What can hang from each mark
Z509: Z631
Z661: Z969
Z631: Z284 Z657 Z661
Z946: Z523
Z969: Z523 Z661
Z284: Z7 Z631
Z840: Z509
Z657: Z378 Z946
Z523: Z7 Z840 Z946

Known rows, with every way that one mark hangs from another
Z840{Z509{Z631{Z284}}}: [-12   8  13 -21 -21   8 -12  29   8   9 -40 -12 -14 -18 -13 -21  10 -23
  14 -16 -50  26   6]
Z509{Z631{Z284{Z7} Z657{Z946}}}: [ -9   8   9 -27 -25  -9   0  30  21  -5 -21   5 -17 -29 -42  -5  13 -24
   9  -3 -46  22  23]
Z946{Z523{Z7 Z840{Z509{Z631}}}}: [ 32  20  -2   0  -9  37 -23  11  26  -9 -32  -4  25  -3  21  -6  -7  -9
  30   0 -61  11  27]
Z661{Z969{Z523{Z7 Z840{Z509} Z946}}}: [  8  22   3   9  21  45 -17 -34  36  -4 -25 -14  31 -11  30 -23 -26   8
  17 -13 -44   9   8]
Z840{Z509{Z631{Z284 Z657{Z946} Z661}}}: [-12   5   2 -26  -2   5  -9  24   6   9 -40 -14  -8 -29  -8 -13   8 -11
  21 -11 -54  22  30]
Z657{Z378 Z946{Z523}}: [ 10   6   2  15 -43  29 -30  -7   7 -25  -3  16 -19 -23 -23  37  -9 -33
  26 -24 -48  15  20]
Z661{Z969{Z523{Z7 Z840 Z946}}}: [  6  18   1  11  13  47 -10 -35  39  -4 -12   0  22 -17  20 -12 -24   1
  20 -15 -42  21  12]
Z840{Z509{Z631}}: [-14   8   5 -12 -20  20 -21   0  16  -2 -29 -14  -7 -17  -7 -24   4 -18
  18 -16 -49  19  -2]
Z969{Z523 Z661}: [-26  11  14  -4  -3  19 -22 -59  25 -16  -9  -5 -12 -26 -11 -21   4 -11
  11 -30 -30  35  -4]
Z523{Z7 Z840{Z509{Z631}} Z946}: [ 19  19  -4  -5  -9  44 -20  21  37   2 -33 -15  24   1  26 -10 -17 -12
  32  -3 -60   9  16]
Z657{Z378 Z946{Z523{Z7 Z840{Z509}}}}: [ 39  14  -3  24 -24  44 -37  13  17 -25 -13   2   8  -6   7  26 -23 -17
  28 -14 -56  -2  32]
Z523{Z840{Z509{Z631{Z661{Z969}}}} Z946}: [-21  13  -4 -19   0  37 -14 -10  17   4 -50 -23  40 -17  23 -27 -19  -5
  20  -5 -54  32   8]
Z284{Z7 Z631{Z657}}: [ -8   4   9  -7  -5  -5 -10   8  29 -31  -1   5   0 -30 -41 -51   3 -25
   3  -3 -39  22  16]
Z631{Z657{Z946} Z661}: [-13  -3  -9  -5  -2  20 -14 -15  16 -18  -3  -3 -15 -33 -12  -6  -3 -16
  25 -18 -46  25  29]
Z946{Z523}: [  6  11   3   1 -19  23 -19 -19  15 -27  -6   7  -7 -20  -8   3   0 -27
  24 -16 -47  25  17]
Z509{Z631}: [-17   3   3 -10 -29  23 -15  -3  20  -2 -16  -1 -16 -22 -19 -14   6 -23
  21 -17 -46  32   2]
Z840{Z509{Z631{Z661{Z969{Z523{Z7}}}}}}: [-20  12   0  -2  17  36 -19 -34  17  20 -38  -9   5 -33   9 -44   0  10
  11 -17 -36  16  -1]
Z509{Z631{Z657{Z378}}}: [-19  -6  -8   0 -35  15  -6  16  21  -5 -17   3 -13 -28 -24  -9   1 -13
  29 -27 -44  40   4]
Z631{Z284 Z657{Z378}}: [-13  -6   1   5 -25   4  -2  37  12  -9 -15   4 -23 -31 -30  -8  -1 -24
  22 -31 -39  42  13]
Z631{Z284 Z657{Z946} Z661}: [-11  -1   0 -13  -2   8  -6  14   9  -7 -13  -3 -22 -35 -18  -4   5 -22
  21 -18 -47  32  37]
Z631{Z284{Z7} Z661}: [-17   7  13 -16 -14   6 -10  26   7  -8 -18   2 -11 -31 -35 -32   2 -35
   1  -9 -33  29  13]
Z946{Z523{Z7 Z840{Z509}}}: [ 37  18  -2  10   1  38 -25   2  26 -26 -18  -6  20  -3  22  -7 -14 -13
  25  -5 -55   8  29]
Z284{Z7 Z631}: [ -8   9  18  -5 -18   8 -23   6  21 -27  -1   8  -5 -26 -44 -44   0 -37
  -3  -5 -38  17   7]
Z631{Z657 Z661{Z969}}: [-37  -8 -10  -4  10  19  -5 -29  15 -15 -17 -10  -2 -45 -10 -39  -1  -5
  14 -21 -36  48  11]
Z284{Z7 Z631{Z657 Z661{Z969{Z523}}}}: [-29   9  10  -8  26   0  -4 -38  22 -14 -13   8  19 -49 -31 -68  -2  -1
  -6  -7 -26  30  10]
Z509{Z631{Z284{Z7} Z661{Z969}}}: [-40   5  11 -26 -17   5  -4  17   4  10 -40   0  -2 -40 -37 -40  10 -23
  -6  -5 -34  42   2]
Z946{Z523{Z840{Z509}}}: [ 21  18   4  -1  -6  26 -23 -10  18 -31 -20  -9  27  -6  14  -7 -14 -16
  23  -8 -54  19  23]

Rows
[ 12  15   5 -24 -13  -1  -7  18  11  -4 -38  -2  -4 -19  -5  14  12 -16
  27  -6 -61  15  36] | Z840{Z509{Z631{Z284 Z657{Z946{Z523}}}}}
[  9   9  -5  -1 -31  14 -19   6  11 -13 -29   4   1 -20  -8  23  -2 -10
  34 -16 -57  11  21] | Z840{Z509{Z631{Z657{Z378 Z946{Z523}}}}}
[-17  -2   2   3 -14   4 -15  24  15 -23  -9  11   5 -39 -45 -48  -7 -25
   6 -13 -34  29  14] | Z284{Z7 Z631{Z657{Z378} Z661}}
[ 10  28   7   0  18  41 -27 -36  44 -11 -26 -20  28  -2  34 -17 -21   1
  21 -15 -44  14  10] | Z969{Z523{Z7 Z840{Z509} Z946} Z661}
[-24  13  11 -17   9  19   1 -15  11  19 -40   3  20 -33   0 -31  -3   1
  11 -15 -38  52  11] | Z509{Z631{Z284 Z661{Z969{Z523{Z840}}}}}
[ 25  14   3  14 -30  31 -34   1  10 -30 -16   0  14  -9  -1  28 -22 -21
  25 -15 -55   7  25] | Z657{Z378 Z946{Z523{Z840{Z509}}}}
[-42  -9  -4  -9 -19   9   5  26   2  13 -43   1  -7 -47 -26 -23   5  -9
  16 -26 -38  61   9] | Z509{Z631{Z284 Z657{Z378} Z661{Z969}}}
[-14  15  13  -3   3  24 -20 -52  32 -21 -11  -7  13 -18   2 -21  -9  -6
  13 -23 -34  43   6] | Z969{Z523{Z840} Z661}
[-14  23  23 -24   2   9 -14 -12  22   7 -49 -15  20 -13   7 -27   3   0
  10 -17 -42  41   6] | Z969{Z523{Z840{Z509{Z631{Z284}}}} Z661}
[ 17  20   3 -13 -16  25 -20  -2  19 -14 -35  -6  30  -5  15  -5  -7 -12
  28  -3 -60  22  19] | Z946{Z523{Z840{Z509{Z631}}}}
[-15  -2   0  -7   9  11 -12  -2  19 -18  -7   0  -1 -37 -17 -47   1 -19
  18 -14 -45  38  27] | Z284{Z631{Z657 Z661}}
[  7  24   6   2  10  43 -20 -38  48 -11 -13  -7  20  -9  23  -8 -18  -5
  24 -18 -41  27  14] | Z969{Z523{Z7 Z840 Z946} Z661}
[ -5  21   7   1   5  38 -22 -44  41  -6 -11  -6  -6 -17  10  -8  -7 -10
  21 -23 -37  21   5] | Z969{Z523{Z7 Z946} Z661}
[-15   8  14  -8  -9  12 -23   7  14 -20  -8   6   1 -32 -39 -51  -1 -35
  -2  -4 -37  21  14] | Z284{Z7 Z631{Z661}}
[ -8  24  11  -8   3  31 -16 -50  39 -17 -17  -8  25  -9  16  -7 -18  -8
  22 -20 -41  37   7] | Z969{Z523{Z840 Z946} Z661}
[-32   0  -8 -17   3  17 -13 -21  10  -2 -36 -19   3 -38  -5 -25   3   2
  15 -11 -49  25  15] | Z840{Z509{Z631{Z657{Z946} Z661{Z969}}}}
[-21   0  -1 -25  -7   4   5  27  13  10 -33  -2  -9 -33 -14 -27  13 -16
  24 -15 -46  48  22] | Z509{Z631{Z284 Z657 Z661}}
[-13  -1   3  -3 -25   0  -9  38   5 -12 -16  10 -17 -38 -45  -3  -5 -29
   8 -16 -35  23  25] | Z631{Z284{Z7} Z657{Z378 Z946} Z661}
[  0  17  17 -25 -20   3 -10  43  17  -3 -41 -10  18  -9 -18 -33  -3 -21
   2   1 -47  20   9] | Z523{Z840{Z509{Z631{Z284{Z7}}}}}
[ 13  18  -8  -9   1  49 -20  20  30   8 -39 -16  31  -5  33 -19 -20  -9
  33  -3 -60  12  22] | Z523{Z7 Z840{Z509{Z631{Z661}}} Z946}
[-20   6   0 -16 -10  24 -23  -1   9   3 -35 -15  -1 -22  -2 -32   2 -15
  20 -14 -47  23   4] | Z840{Z509{Z631{Z661}}}
[ 23  22   1  10   7  46 -13 -18  45  -5  -5   4  17  -7  23  -4 -24  -6
  31 -14 -47  11  18] | Z969{Z523{Z7 Z840 Z946}}
[ -3   6  11  -7 -11  -2 -16   3  26 -32   5   7  -8 -31 -45 -28   2 -28
   3  -2 -44   9  28] | Z284{Z7 Z631{Z657{Z946}}}
[ -9   5   6 -10   0   4 -17   2  19 -26  -2   6  -2 -37 -39 -34  -1 -26
   4   0 -43  14  32] | Z284{Z7 Z631{Z657{Z946} Z661}}
[ 20  13  -5   6  -8  48 -16  10  40 -15  -6  -6  11  -5  16  -2 -22 -21
  31 -10 -53  18  23] | Z523{Z7 Z840 Z946}
[ 33  14  -3  13  -8  41 -20   0  30 -26  -5   7  13  -8  12   2 -11 -19
  30  -8 -53  22  34] | Z946{Z523{Z7 Z840}}
[-18  13  13 -29 -16   2 -14  36   4   8 -45 -10   0 -25 -25 -40   7 -25
   0  -3 -41  19   6] | Z840{Z509{Z631{Z284{Z7} Z661}}}
